What can hang from each mark
vusi: balo guri nusev
nusev: dusitak vusi
balo: dusitak nusev
dusitak: balo guri nomi nusev pebal vusi
pebal: dusitak vusi
guri: balo dusitak

Each row was made from one small tree. The marks that hang from a mark follow it in brackets, in alphabetical order. Every link used is in the known rows. Write each row's tree.
Known rows
dusitak{balo guri nomi nusev vusi}: 1.93,0.08,1.17,2.88,-0.27,0.69,0.67,2.29,6.11,0.44,-2.09,-0.38,-5.78,0.77,-1.04,1.45,2.09,-1.95,4.00,-0.01,-1.05,-1.68,2.63,-2.93
guri{balo{nusev{dusitak}}}: -2.80,-0.67,0.05,-0.34,-0.49,1.70,2.15,0.43,-3.20,-2.11,-2.07,-0.15,2.90,0.42,-1.58,2.95,0.71,0.90,2.05,0.15,-0.42,0.25,3.07,-3.18
nusev{vusi{guri{dusitak{nomi}}}}: 0.70,0.96,0.40,-0.40,-1.82,2.20,0.35,0.43,-2.57,-1.99,-2.17,0.21,1.70,0.07,-0.50,-0.33,2.55,1.74,0.83,-0.70,0.03,-1.51,1.41,-2.60
guri{dusitak}: -1.41,0.04,-0.85,-0.54,-1.15,1.05,1.16,0.01,-1.92,-2.22,-2.13,-0.30,3.68,1.06,-1.26,3.78,1.58,1.70,0.20,-1.49,-0.78,0.29,2.37,-2.51
balo{dusitak{guri nomi pebal vusi}}: 3.33,0.26,1.01,-0.53,0.90,1.57,1.30,2.21,4.34,-0.73,-1.53,1.01,-4.33,1.13,-0.68,2.34,2.13,-0.85,1.67,-1.81,-1.69,-0.44,2.85,-1.53
pebal{dusitak{nomi vusi}}: -1.36,-0.26,2.68,-1.65,-1.81,0.83,2.69,1.20,0.02,-1.45,-1.60,0.43,3.00,-1.14,-1.44,1.63,1.65,-0.45,1.81,-1.08,0.06,-0.78,3.91,-1.65
vusi{guri{balo{dusitak{pebal}}}}: 0.25,0.18,-0.61,-1.08,-0.22,2.48,0.71,0.67,-3.09,-1.54,-2.62,0.72,0.36,0.72,-0.68,2.69,1.21,1.59,1.59,-1.90,-1.42,-0.72,0.83,-2.50
guri{balo dusitak{nusev}}: -0.95,0.32,-1.88,2.34,-0.56,1.46,1.11,0.11,-5.50,-2.80,-1.56,-1.52,2.76,0.66,-0.90,3.17,0.75,0.64,1.43,-1.22,-0.80,0.13,0.99,-2.62
nusev{dusitak{balo pebal vusi}}: -1.47,-0.05,1.94,0.83,-0.24,-0.07,0.29,1.02,3.36,-2.01,-1.72,-0.26,1.40,-0.08,-0.73,1.10,1.74,-1.48,1.32,-1.23,-0.80,0.20,5.04,-3.78
dusitak{balo{nusev} guri pebal{vusi}}: 0.43,-0.52,0.62,0.57,0.52,1.08,2.39,1.14,4.35,-0.51,-2.75,0.48,-3.32,0.70,-0.93,3.14,1.78,0.58,2.95,-1.78,-1.34,2.03,2.50,-4.03
dusitak{nusev}: -2.33,0.82,0.74,2.06,-0.40,2.23,1.53,0.60,-1.23,-1.17,-2.39,0.85,0.14,2.09,-1.50,2.97,2.98,0.98,1.51,-0.95,-1.26,-0.63,3.41,-2.96
vusi{balo{dusitak} guri}: -2.47,-0.53,-1.26,-1.25,-0.60,2.22,0.45,0.12,-3.81,-1.13,-3.73,0.99,0.28,0.83,-0.75,1.03,1.58,1.90,2.30,-1.01,-1.33,-2.19,1.86,-2.66
vusi{guri nusev}: -1.08,2.03,0.83,-2.82,-0.98,2.83,-1.49,-0.25,0.42,-1.67,-4.09,1.20,1.35,1.59,-0.93,1.21,3.02,2.90,0.52,-1.37,-1.73,-2.94,1.52,-3.03
guri{balo{dusitak}}: -2.21,-0.55,-0.43,-0.33,-0.79,1.79,2.65,0.33,-1.96,-1.16,-2.03,0.25,0.57,0.99,-1.39,3.69,0.59,0.50,1.31,-2.09,-0.59,0.77,2.01,-2.67
balo{dusitak{guri nomi nusev pebal vusi}}: 3.58,1.01,0.77,1.82,1.34,2.01,0.83,2.57,4.08,-0.93,-1.16,0.74,-5.45,1.55,-0.41,1.84,2.70,-1.40,2.41,-1.08,-2.06,-1.12,2.80,-1.57
vusi{guri{dusitak{pebal}}}: 1.20,0.59,-0.84,-1.19,-0.15,1.97,-0.40,0.61,-3.11,-2.35,-2.63,0.34,2.29,0.70,-0.52,2.66,1.94,2.40,0.80,-1.60,-1.79,-1.00,1.05,-2.30
guri{balo{nusev{vusi}} dusitak}: -0.71,-0.34,-1.85,0.34,-0.92,1.82,1.61,0.16,-4.90,-3.00,-1.60,-1.41,3.24,0.23,-0.80,1.65,0.79,1.30,1.78,-0.15,-0.21,-0.13,1.36,-2.89
vusi{balo{dusitak{pebal}} nusev}: -2.75,1.04,0.06,-1.65,0.47,2.21,-0.10,-0.29,0.27,-1.44,-3.87,1.18,-0.64,1.71,-0.97,0.12,2.73,1.53,0.78,-2.11,-2.18,-2.44,3.66,-3.09
dusitak{balo nusev}: -3.52,-0.13,0.23,2.97,-0.74,1.37,1.65,0.86,2.97,0.00,-2.56,0.29,-1.27,2.02,-1.44,3.27,2.39,0.25,2.56,-0.79,-1.24,-0.35,3.68,-3.95
balo{dusitak{nusev{vusi{guri}}}}: -1.37,0.97,0.07,2.24,-0.81,2.72,1.07,1.09,1.07,-1.33,-1.66,0.75,-1.53,2.08,-0.46,1.35,2.93,0.49,1.89,-0.60,-0.80,-1.20,2.59,-2.51
pebal{dusitak{guri nomi} vusi{balo nusev}}: -2.99,0.79,2.38,-1.28,-2.43,0.96,2.65,-0.24,-1.53,-2.03,-2.86,0.09,2.51,-2.37,-1.15,0.08,1.43,0.14,2.00,-1.34,0.96,0.14,2.16,-2.17
vusi{balo guri{dusitak{nomi pebal}} nusev}: 0.76,1.68,-1.18,-2.56,0.50,2.40,-2.34,-0.01,-3.45,-2.55,-4.11,0.25,1.31,0.13,-0.35,-0.87,2.35,2.36,1.00,-0.88,-2.46,-4.16,1.34,-2.32
nusev{dusitak{pebal} vusi{guri}}: 0.29,1.68,2.07,1.29,-0.72,1.55,-0.97,0.73,-2.04,-3.16,-1.58,0.15,2.94,-0.76,0.05,-1.23,2.70,0.99,0.67,-0.34,-0.34,-1.00,3.08,-3.27
dusitak{balo nomi vusi}: -0.04,-1.21,1.34,-1.60,-1.14,0.66,2.51,1.71,5.72,0.39,-2.29,0.42,-2.60,0.14,-1.59,1.16,1.64,-2.15,2.17,-1.22,-0.28,-0.94,4.37,-2.71
balo{dusitak{guri}}: -1.27,-0.05,0.29,0.08,-0.67,1.44,1.49,0.85,2.81,-0.52,-2.29,0.91,-1.24,2.07,-1.25,4.57,1.74,1.50,1.44,-1.41,-1.10,0.41,2.19,-2.49

Which tree is each row?
3.11,1.04,0.40,0.88,1.18,2.82,0.81,2.60,2.79,-1.34,-1.17,1.04,-4.37,1.45,-0.13,0.60,2.97,-1.66,2.18,-0.95,-2.00,-2.05,3.14,-1.25 | balo{dusitak{nomi nusev pebal vusi{guri}}}
-0.93,0.29,0.21,-0.38,-1.46,2.47,0.81,0.34,-3.15,-1.30,-2.82,0.79,-0.19,0.07,-0.48,-1.63,2.38,1.41,1.78,-0.69,-0.09,-2.25,2.09,-2.84 | nusev{vusi{balo{dusitak{nomi}} guri}}
2.70,0.61,1.61,-0.58,0.55,0.94,1.73,1.71,6.22,-0.03,-2.56,0.72,-4.43,-0.32,-1.13,2.56,1.81,-0.48,1.67,-2.20,-1.38,1.10,2.30,-2.76 | dusitak{balo guri nomi pebal{vusi{nusev}}}
0.71,0.29,-1.64,1.70,-0.27,1.68,1.46,0.98,-4.58,-2.47,-1.06,-1.31,1.79,0.02,-1.04,3.01,0.65,-0.03,1.45,-0.30,-0.87,-0.32,1.21,-1.65 | guri{balo dusitak{nomi nusev}}
1.89,-0.61,0.45,-1.55,0.77,2.33,3.26,2.38,4.01,-0.53,-2.01,1.17,-3.11,-0.34,-0.99,1.52,1.99,-1.06,2.55,-0.41,-1.28,0.33,3.74,-2.32 | dusitak{balo{nusev} nomi pebal{vusi{guri}}}
-0.56,-0.68,-0.92,-0.53,-1.00,0.60,1.66,1.11,1.94,-1.09,-1.81,-0.48,1.76,0.34,-1.39,3.89,1.16,0.50,1.03,-0.50,-0.82,0.01,2.81,-2.17 | guri{dusitak{balo nomi}}
2.40,-0.51,-0.76,-0.76,0.55,1.05,1.26,1.94,3.03,-1.75,-1.42,-0.58,-0.64,0.39,-0.66,1.46,1.70,-0.98,1.89,-0.55,-1.53,-0.86,3.56,-2.24 | guri{dusitak{balo{nusev} nomi pebal vusi}}
0.40,0.72,-0.78,1.26,-0.34,1.73,1.11,1.34,-1.29,-2.08,-1.34,-0.37,1.69,0.86,-1.18,3.13,2.05,0.52,0.94,0.11,-1.15,-0.85,2.52,-1.53 | guri{dusitak{nomi nusev}}
-0.28,0.56,1.76,-0.32,-0.01,1.21,1.20,1.19,-1.53,-2.68,-1.58,0.53,2.33,-1.48,-0.94,0.89,1.64,-0.84,0.70,-0.27,-0.41,0.24,4.13,-2.04 | nusev{dusitak{nomi pebal{vusi{balo guri}}}}
4.18,1.63,1.62,2.37,1.42,2.23,1.91,2.20,0.22,-1.26,-1.49,0.95,-4.44,0.09,-0.97,2.30,2.80,-0.63,1.95,-1.31,-1.52,0.78,1.95,-1.65 | dusitak{guri nomi nusev pebal{vusi}}
-1.80,-0.19,-0.02,0.07,-0.67,3.02,2.39,1.25,2.61,-1.32,-1.71,0.98,-1.02,2.21,-0.75,0.97,2.91,1.00,2.48,0.92,-0.55,-1.08,3.86,-2.73 | balo{dusitak nusev{vusi}}
4.04,1.32,1.18,-3.29,1.40,2.45,-0.72,1.37,-0.32,-1.72,-3.28,1.23,-2.91,-0.22,-0.46,-2.62,2.88,-0.75,1.34,-1.99,-2.36,-3.93,3.16,-1.89 | dusitak{nomi pebal vusi{balo guri nusev}}
-1.42,1.96,2.34,-1.15,-0.73,1.29,-1.08,0.42,3.27,-1.94,-2.86,0.46,1.91,0.66,-1.46,2.09,2.45,1.39,0.27,0.05,-1.11,-1.60,3.35,-2.70 | vusi{nusev{dusitak{guri nomi}}}
4.12,0.39,1.26,-0.74,0.84,1.51,2.80,1.51,-1.59,-1.20,-1.79,0.63,-2.73,-1.12,-1.29,2.97,0.95,-0.35,1.20,-2.66,-0.85,2.15,1.11,-1.77 | dusitak{guri{balo} nomi pebal{vusi}}
1.23,0.92,2.51,2.37,-0.43,0.21,-0.12,1.81,3.42,-1.55,-1.17,-0.33,-0.05,-1.25,-0.47,0.28,1.95,-0.12,1.52,0.35,-0.27,-0.07,3.58,-3.30 | nusev{dusitak{balo guri nomi pebal} vusi}
-0.23,1.15,0.87,-1.91,0.23,2.41,1.23,-0.19,-2.62,-2.20,-3.43,1.34,-0.15,0.18,-0.68,-0.04,2.66,0.73,0.39,-3.43,-1.29,0.00,2.57,-3.06 | dusitak{pebal{vusi{balo guri nusev}}}
2.42,2.18,-0.79,-2.22,0.29,2.65,-1.79,0.51,-2.06,-2.88,-2.97,-0.21,1.46,0.19,-0.30,0.96,1.81,1.88,0.57,-1.31,-2.18,-2.80,0.18,-2.02 | vusi{guri{balo dusitak{nomi pebal}} nusev}
-1.59,-0.61,-0.22,-0.48,-0.91,1.57,2.44,0.34,-1.46,-1.38,-2.02,0.00,-0.18,0.87,-1.13,2.36,0.71,-0.56,1.55,-2.38,-0.28,0.33,2.19,-2.75 | guri{balo{dusitak{vusi}}}
5.25,0.37,1.12,-2.46,1.16,2.20,0.96,2.09,-1.25,-1.59,-1.93,0.90,-2.57,-0.58,-0.60,-0.23,1.90,-1.34,1.41,-2.29,-1.70,-1.68,2.41,-1.46 | dusitak{nomi pebal vusi{guri{balo}}}
1.80,0.43,0.75,2.29,1.76,1.88,1.85,2.81,4.18,0.11,-1.48,0.95,-4.09,0.96,-1.24,2.75,2.71,-0.93,2.21,-0.73,-2.55,-0.73,4.35,-2.47 | dusitak{balo nomi nusev pebal}
-0.16,0.94,0.29,-0.06,-1.93,2.13,0.15,-0.03,-3.06,-2.14,-2.41,0.10,2.20,0.36,-0.40,-0.24,2.62,2.10,0.82,-1.15,0.03,-1.23,1.31,-3.07 | nusev{vusi{guri{dusitak}}}
-2.42,0.47,1.20,-2.34,-1.02,1.49,0.26,-0.75,-0.50,-1.61,-4.01,0.50,-0.05,1.09,-1.20,-1.51,2.64,-0.09,1.12,-2.49,-0.73,-2.54,3.76,-3.62 | dusitak{vusi{balo nusev}}
0.11,1.94,-0.10,-2.02,-0.08,2.99,-1.35,0.13,-0.44,-2.04,-3.41,0.63,0.02,1.23,-0.36,1.06,2.13,1.94,1.04,-1.89,-1.99,-2.57,0.67,-2.76 | vusi{guri{balo{dusitak{pebal}}} nusev}
4.10,0.30,2.01,-2.43,1.14,1.75,1.94,2.06,1.37,-1.10,-1.71,1.38,-2.65,0.13,-1.17,0.49,2.65,-1.62,0.70,-2.50,-1.57,-0.86,4.37,-1.60 | dusitak{nomi pebal vusi}
0.26,0.03,1.21,-0.31,0.91,1.75,1.07,1.97,1.45,-1.87,-1.75,0.74,0.95,0.66,-1.40,3.01,2.12,1.12,2.23,1.88,-1.56,-0.55,4.31,-2.39 | balo{nusev{dusitak{guri nomi pebal}}}
0.63,-0.34,0.05,-0.89,1.17,2.78,2.08,1.89,3.82,-1.61,-1.68,1.17,-2.85,2.42,-0.51,1.17,2.83,-0.50,2.57,-0.40,-1.84,-1.10,4.54,-2.40 | balo{dusitak{pebal vusi} nusev}
